Known rows, with every step that occurs
zale, raziz, puzim, sirut, nuzu, tifolos: -214  121  -344  246  -193  -487  -107  -283  -47  -168  479  53  -465  -250  49  -140  -9  101  15  -508  78  0  175  453  98  35  16  392  489  541  257  -22  -1  338  121  18  380  389  -553
tifolos, kiba, sirut, puzim: -45  182  -46  -240  433  213  246  51  -85  -2  -309  -17  187  -52  169  -9  27  122  90  96  416  -85  -255  -236  -295  -77  69  -225  -311  -241  -169  -92  -129  -206  -137  153  -40  25  47
pinad, raziz, zati: -233  385  -215  10  -163  40  -148  20  27  -110  282  -173  311  64  256  294  -131  -172  35  136  -240  -199  59  433  283  -3  109  297  244  20  348  -27  304  -35  18  -44  81  -238  515
nuzu, raziz, puzim, tifolos: -89  -147  -62  93  -288  57  289  -96  -27  -211  159  40  -171  -178  65  -76  111  48  -163  -42  -260  -66  -3  29  88  -46  -25  101  287  259  14  -292  102  -49  173  -149  54  -31  -320
nuzu, sirut: 103  -191  220  -142  -57  -21  -135  -141  -14  305  -97  -53  58  205  -114  254  181  -12  -82  173  -197  260  17  105  111  -95  196  48  70  -252  167  160  -10  -155  -75  -149  -61  -233  408
nuzu, tifolos, bofu: 87  -334  120  144  69  -223  95  245  243  275  251  50  -148  55  -191  318  25  -99  -145  113  -207  325  34  -27  -31  -13  237  8  -15  -88  -134  154  -20  -271  -103  -29  -328  71  -424
lakug, tifolos, fodu: 108  -187  262  -185  104  170  -50  203  356  -107  -60  -120  -25  125  41  165  327  58  95  154  -210  151  318  -375  -146  58  -65  -184  -193  -329  -22  76  -70  41  -6  41  -530  -83  204
raziz, puzim, tifolos: 5  -39  -15  77  -224  82  88  -143  160  -169  80  -90  -262  73  37  -137  179  19  -109  -20  -504  32  261  108  179  -51  144  39  229  144  27  -175  111  -83  138  -107  -64  84  -219
deza, bofu, tifolos, nuzu, sirut, kiba, raziz: 245  -122  295  -87  9  -50  -224  207  -330  463  -48  173  -175  -251  -190  -257  -335  -246  -21  -306  86  393  104  -30  -259  128  -260  -78  -197  -406  -207  460  -74  -171  -353  -2  248  399  -116
sirut, nuzu: -12  -52  -31  -155  -29  19  -379  -122  130  17  -62  -155  18  194  -87  344  147  18  54  128  -44  36  193  71  353  -56  -13  167  132  64  138  75  -32  -140  54  46  -80  -99  330
deza, bofu, tifolos, kiba, sirut: 434  -92  360  62  240  76  -295  238  -27  408  -106  -81  -124  127  -35  -274  -114  -247  57  -36  183  243  124  -92  -134  180  76  -435  -420  -710  -205  260  61  -341  -137  -192  64  253  11
pipul, nuzibur: 98  -255  229  -116  55  51  -402  -33  386  1  -61  -306  343  582  44  316  400  17  117  449  -95  17  394  -92  266  -66  93  -136  -13  -285  89  -132  29  -433  132  -13  -348  -384  285
puzim, tifolos: 99  -141  150  142  -164  44  -198  -92  194  -151  -75  -127  -103  151  -153  125  180  -62  -29  186  -418  -83  205  -155  321  25  26  -1  30  67  115  -65  -11  -151  183  18  -277  -88  14
puzim, sirut, nuzu: 34  156  -49  49  29  -176  -448  -215  120  136  -47  -49  8  195  -149  64  155  34  11  -3  2  -78  -54  89  360  -70  -176  148  99  217  255  -19  -86  201  145  -6  41  -68  475
kiba, sirut: 37  23  125  -210  83  77  7  -65  17  182  -109  -143  153  348  -52  182  165  18  41  208  100  -33  -27  -138  141  -49  229  -68  -204  -176  102  162  1  -163  -10  13  -157  -245  263
nuzibur, pipul, tifolos: 305  -419  144  -139  12  87  -293  151  511  -157  -1  -569  379  466  2  274  257  50  -36  514  -249  -49  483  67  482  -34  -37  -71  60  -320  128  -3  66  -493  238  -120  -491  -342  19
zale, raziz, zati: -247  246  -101  93  -368  29  -138  -337  32  -270  355  -134  26  25  190  349  -45  41  115  49  -110  -342  -10  268  148  134  235  226  -19  -28  460  -35  165  -52  114  -255  120  -99  252
nuzibur, pipul, tifolos, kiba, sirut, puzim, raziz: 253  16  -150  -16  422  148  198  347  185  -577  -433  -117  583  -10  91  -178  -88  257  -4  391  451  -259  -156  -207  29  -67  -121  -339  -116  -107  -157  -65  -32  -167  204  130  -228  -123  -170
zale, raziz: -154  80  70  -27  -160  -32  -316  -436  127  -115  204  -211  -39  173  213  275  23  83  81  48  -183  -300  51  225  161  105  187  53  -17  -104  294  -54  -1  -200  146  -269  -65  -165  87
lakug, tifolos, nuzu, sirut, puzim, raziz, pinad: -62  101  -41  147  -261  -170  318  29  -271  -243  -228  393  124  -266  -129  -198  -195  215  19  -229  67  73  -359  -184  -261  -32  69  -142  -6  188  -28  149  32  780  115  222  110  -123  144
pinad, raziz: -127  260  -22  -117  18  -44  -269  -79  163  52  123  -232  256  200  255  244  -72  -147  2  108  -314  -133  120  359  299  -22  66  113  249  -80  181  -24  132  -216  76  -23  -128  -314  376
sirut, nuzu, tifolos, bofu, deza: 93  -289  54  318  84  -352  -472  325  7  341  229  69  -301  51  -265  168  -165  -192  -141  80  16  545  -81  111  -163  -32  170  304  -106  235  -276  361  22  -217  -407  58  -320  349  -673
kiba, sirut, nuzu, raziz: -124  -98  -140  -228  -3  -9  66  25  -268  32  -94  94  139  2  -135  315  56  54  6  69  467  -42  -268  -136  117  -70  -96  208  -51  221  97  63  -74  16  11  185  99  -184  69
bofu, tifolos: 208  -130  227  44  -34  130  -198  -164  235  161  -11  -309  -200  305  76  93  148  -125  111  123  -268  -46  425  36  239  73  78  -134  -65  -350  -35  120  149  -402  7  -102  -134  -126  363
raziz, zati: -80  89  11  -28  -202  127  -68  -100  119  -71  159  -168  109  148  42  329  114  -31  66  254  -164  -112  80  96  237  10  205  161  -5  -135  310  48  231  -70  2  -190  2  -198  553
deza, bofu: 195  -89  407  -28  -124  -25  -599  -76  132  235  173  -207  0  268  -96  79  -24  -169  -47  208  -231  133  115  148  209  8  174  -120  -81  -537  155  131  172  -355  -13  -461  -157  7  272
sirut, kiba, raziz, zati: -287  346  -100  -129  -41  160  256  115  -77  -211  60  -54  149  -101  166  290  -106  114  103  71  28  -332  -88  -78  6  27  -71  281  -87  357  243  64  101  7  -210  -15  106  -2  382
raziz, puzim: -69  43  23  -217  -65  103  81  -223  209  52  144  -218  -63  209  218  25  186  36  -46  44  -267  35  205  249  80  -91  240  11  247  -144  39  -69  176  -178  4  -315  -7  -110  180
nuzibur, pipul: 251  -272  159  -110  1  13  -473  -17  344  -74  -74  -382  326  500  -53  344  369  77  135  394  -31  -64  441  167  397  -9  74  -122  -28  -363  132  -49  39  -363  158  -150  -351  -421  251
tifolos, nuzu, sirut, puzim, raziz: 39  66  -88  -97  9  -15  43  -188  -210  -71  -284  307  169  -316  -151  -106  -178  47  -57  44  157  38  -377  44  -148  -127  19  -72  133  -172  -101  113  -46  166  56  67  138  -135  192
zale, raziz, puzim, sirut: -191  383  -115  135  -179  -219  -98  -570  95  -27  352  -64  -189  117  349  -258  33  179  -55  -328  -170  -264  -114  402  64  13  114  57  203  92  319  -265  40  170  207  -492  250  66  53
deza, bofu, tifolos, lakug: 356  -282  304  119  63  227  -467  0  178  601  108  -199  -256  211  -7  -141  -3  -362  157  180  -27  190  582  41  -126  148  -95  -341  -209  -871  -194  118  170  -510  -152  -283  -88  275  302
pipul, tifolos, kiba, raziz, puzim, sirut, nuzu: -87  217  -198  -267  335  -18  372  215  233  -155  20  -63  127  -134  241  -390  -210  92  -228  -329  -54  -186  -289  44  40  -70  -421  113  196  303  -135  -287  -221  334  -12  -4  221  138  -48
puzim, tifolos, kiba, sirut, nuzu, raziz, pinad: -261  -91  -228  140  -48  11  322  226  -408  -218  -216  368  69  -280  -198  32  2  61  105  -183  483  -117  -297  -324  -96  96  -155  -37  -133  689  -9  -269  -193  667  167  453  326  -39  -321
tifolos, nuzu, sirut, kiba, raziz: -114  -21  44  -421  166  -10  154  69  -257  235  -204  191  175  -261  -119  134  -89  -12  -32  -171  75  140  -172  -132  -272  4  -197  119  -52  42  -26  238  -297  115  -236  193  125  -54  -7
bofu, tifolos, nuzu: 183  -243  127  -139  38  102  -224  -117  223  271  -53  -197  -101  105  -77  27  79  -249  148  -11  -145  70  389  -7  85  144  -40  -192  -86  -558  -208  161  -27  -190  49  74  -79  -124  95
deza, bofu, tifolos, nuzu, sirut: 480  -421  387  15  -145  -58  -587  44  -124  632  23  26  -236  16  -315  -212  -120  -380  -56  -108  -129  584  275  144  -55  107  41  -208  -96  -887  -161  450  53  -249  -107  -177  142  214  11

Rows
-77  -65  -175  -55  -14  121  391  69  -359  -206  -165  258  73  -387  -186  -88  -82  1  0  -20  454  -123  -395  -473  -199  -50  -197  5  -215  106  -226  -145  -182  74  69  492  -6  25  -581 -> kiba, sirut, puzim, tifolos, nuzu, raziz
-46  206  -46  -168  137  164  198  -104  -110  30  -136  -90  101  173  62  75  38  143  92  227  264  -110  -171  -210  -46  -177  182  -46  -236  -106  -25  38  56  -314  -137  134  -132  -25  138 -> kiba, sirut, puzim
-128  343  -177  36  75  -60  84  -292  47  202  136  -44  -122  7  284  -287  198  173  -77  -223  -53  11  24  118  -39  -99  -65  53  318  347  226  -75  64  162  13  -319  194  244  189 -> raziz, puzim, sirut, kiba
-287  160  184  -151  -159  34  284  -123  -8  -39  89  -76  192  318  85  239  -75  92  165  34  -105  -480  -70  12  128  60  203  -44  -246  210  59  -184  58  240  -42  -21  12  -453  495 -> kiba, raziz, pinad
-222  145  -396  77  2  -31  96  -29  -209  -408  -27  224  -279  -325  104  -272  -66  123  -24  -464  149  -36  -20  72  -127  109  -61  110  96  463  20  -179  -214  279  180  219  327  434  -806 -> zale, raziz, puzim, tifolos, kiba, sirut, nuzu
-197  227  62  199  -277  -47  98  -305  42  -184  -32  64  171  211  14  99  -27  98  108  144  -57  -420  -129  97  259  56  314  -204  87  326  223  -61  222  455  250  -210  91  -414  595 -> puzim, raziz, pinad
-3  -94  47  -98  47  23  -40  -126  -138  335  -134  10  16  -55  -25  214  183  102  -59  92  -67  316  104  -14  -62  -103  44  101  158  104  238  276  -36  -131  -122  -83  41  84  262 -> nuzu, sirut, kiba
400  -175  443  168  -165  17  -569  -69  169  327  177  -291  -271  297  -49  -119  -63  -258  46  107  -242  176  418  148  189  102  89  -227  -117  -638  -47  238  283  -548  -66  -394  -79  184  292 -> deza, bofu, tifolos
284  -90  373  297  32  -168  -384  300  224  300  80  -44  -70  373  53  -27  -85  -14  -236  82  -417  383  -407  -190  -285  24  129  -9  -451  -134  -202  271  35  -230  -341  -365  -669  77  -239 -> lakug, tifolos, bofu, deza
56  -110  -57  208  36  -394  -320  35  114  100  136  -3  -212  -44  -291  127  133  -68  86  -89  107  125  184  43  285  -35  -103  270  259  365  183  136  -61  256  83  247  65  139  -69 -> puzim, sirut, nuzu, tifolos
-130  325  -286  -42  210  40  309  264  -101  -159  -41  108  91  -163  283  -337  -131  -132  -105  -291  -124  40  14  156  -94  35  2  -38  218  247  -92  -222  -35  122  114  214  146  133  -454 -> pinad, raziz, puzim, tifolos, kiba, sirut
-281  392  -123  218  -218  65  270  -367  -98  -324  -66  94  144  27  112  -70  -146  256  168  159  140  -500  -230  34  80  -102  276  -180  66  328  63  -183  276  302  136  -62  105  -207  504 -> sirut, puzim, raziz, pinad
211  -288  180  -342  371  142  40  443  490  -331  -181  -395  580  236  122  156  10  49  -1  301  -53  -247  152  -51  199  75  -279  -185  -192  -341  -173  -217  -209  -308  62  8  -355  -384  -47 -> nuzibur, pipul, tifolos, kiba, raziz
-27  106  31  350  -18  -96  293  272  -438  275  19  395  -342  -192  33  -461  -333  103  -467  -230  -305  460  -550  -28  -579  -102  -8  241  -111  609  -320  117  -52  -52  -583  -178  -45  578  -800 -> nuzu, sirut, kiba, raziz, puzim, tifolos, bofu, deza
70  -96  -104  -125  11  75  232  -3  -20  -139  -223  125  202  -326  -130  -177  -284  24  -274  150  -25  51  -377  -85  -55  -148  -85  -19  233  -151  -152  186  -38  41  112  132  0  -47  -67 -> pipul, tifolos, nuzu, sirut, puzim, raziz
-39  143  32  -51  358  -289  472  210  124  -53  167  92  -98  -230  124  -287  -73  -26  20  -408  70  -95  -113  118  -259  69  -67  -14  101  134  -172  -243  -157  357  -120  -15  243  104  -272 -> nuzu, tifolos, kiba, raziz, puzim, sirut
-356  -10  -200  -82  -199  -30  282  -27  -441  40  26  183  142  65  -151  292  24  149  142  -21  517  -184  -270  -93  71  -46  85  125  -76  508  157  -49  33  451  33  255  292  -246  144 -> kiba, sirut, nuzu, raziz, pinad
-130  255  2  364  40  -21  200  229  -187  87  133  224  -331  -100  181  -428  -329  79  -320  -159  -308  148  -459  -81  -442  -23  -41  171  -182  630  -395  -21  16  -169  -508  -232  -201  526  -829 -> sirut, kiba, raziz, puzim, tifolos, bofu, deza
-46  169  70  -2  259  197  324  167  21  -474  -285  38  45  -268  82  -132  -202  126  48  -14  -40  -373  -218  -336  -127  5  -247  -116  -248  92  -308  -406  -239  -96  -93  270  -115  91  -147 -> sirut, puzim, tifolos, kiba, raziz
1  -208  -185  130  256  -212  -156  71  143  293  60  68  -204  -153  -255  109  176  -165  176  -49  307  148  357  -10  -76  20  -301  159  211  141  31  11  -170  298  -2  356  34  199  -27 -> puzim, sirut, nuzu, tifolos, lakug
-93  -135  -161  45  -385  -121  25  -277  -216  -95  170  268  -317  -345  -75  -213  -40  -21  -176  -418  -325  233  47  276  -133  75  63  125  277  17  70  -28  -174  256  210  -7  281  200  -752 -> zale, raziz, puzim, tifolos, nuzu, sirut
-155  443  -225  210  -203  128  163  -168  -69  -514  -22  72  172  -164  115  18  -198  159  34  268  94  -417  -306  53  113  -96  152  88  92  163  183  -48  343  43  73  -115  120  -89  585 -> sirut, puzim, raziz, zati
266  -65  91  186  -169  -195  -200  -116  -121  430  338  101  -262  -180  6  -632  -178  -271  -103  -459  88  202  -130  267  -182  71  -225  -200  82  -520  -171  -44  120  105  50  -441  410  271  -144 -> deza, bofu, tifolos, nuzu, raziz, puzim, sirut
106  -160  -135  -99  278  81  144  232  -176  64  -232  100  -23  -177  -20  26  -1  -70  106  -162  562  61  -42  -198  -153  104  -256  -68  -174  -16  -218  25  -147  -32  -68  299  260  56  -36 -> bofu, tifolos, kiba, sirut, nuzu, raziz
-5  11  2  -25  414  -378  27  347  73  -112  -45  141  -22  -265  -163  36  -128  -64  103  -316  270  -87  -118  -36  -16  87  -345  142  16  406  -82  -94  -343  431  -63  354  167  55  -150 -> puzim, sirut, nuzu, tifolos, kiba, raziz
-41  30  -285  -44  160  67  189  230  -111  -196  -223  190  -174  -185  -50  -266  74  38  -74  -275  135  183  90  -102  -47  -25  -66  26  114  362  -138  -106  -173  230  56  285  188  318  -523 -> raziz, puzim, tifolos, kiba, sirut, nuzu
151  -199  200  -73  119  336  -152  -78  243  201  -36  -172  -239  160  63  59  289  -102  185  224  -89  41  576  -132  -87  94  -14  -280  -132  -535  -215  6  54  -290  -68  49  -257  -22  322 -> bofu, tifolos, fodu
218  -351  235  -234  -40  -154  -135  219  74  160  -142  72  82  -4  -234  135  133  -77  -83  -152  -257  491  21  -200  -128  37  -39  16  -85  -396  42  344  -195  244  19  126  -200  -145  -2 -> lakug, tifolos, nuzu, sirut
-130  523  -283  160  -109  135  387  -41  -266  -450  -137  176  205  -121  57  -32  -220  188  48  244  404  -384  -458  -136  9  -106  241  61  -122  221  149  96  283  127  -6  51  161  -41  440 -> kiba, sirut, puzim, raziz, zati
-277  1  -242  118  -240  90  586  -17  -538  -162  -75  340  67  -358  -204  -115  -112  73  134  -131  464  -241  -403  -436  -279  -9  -32  -97  -228  361  -163  -240  -76  521  98  536  194  -36  -477 -> kiba, sirut, puzim, tifolos, nuzu, raziz, pinad
-205  -144  -351  -112  -45  215  401  220  -330  -256  -27  353  -210  -378  -106  -153  191  122  -70  -71  327  123  13  -270  -233  -63  -217  124  119  403  -186  -198  -108  267  29  413  114  266  -535 -> kiba, sirut, nuzu, raziz, puzim, tifolos, fodu
-151  -242  -194  42  -58  258  434  -51  -6  8  84  130  -181  -262  115  -99  142  -64  -50  37  -65  -20  171  -38  -279  9  -216  -16  240  22  -141  -432  -16  15  82  -45  48  69  -288 -> nuzu, raziz, puzim, tifolos, lakug
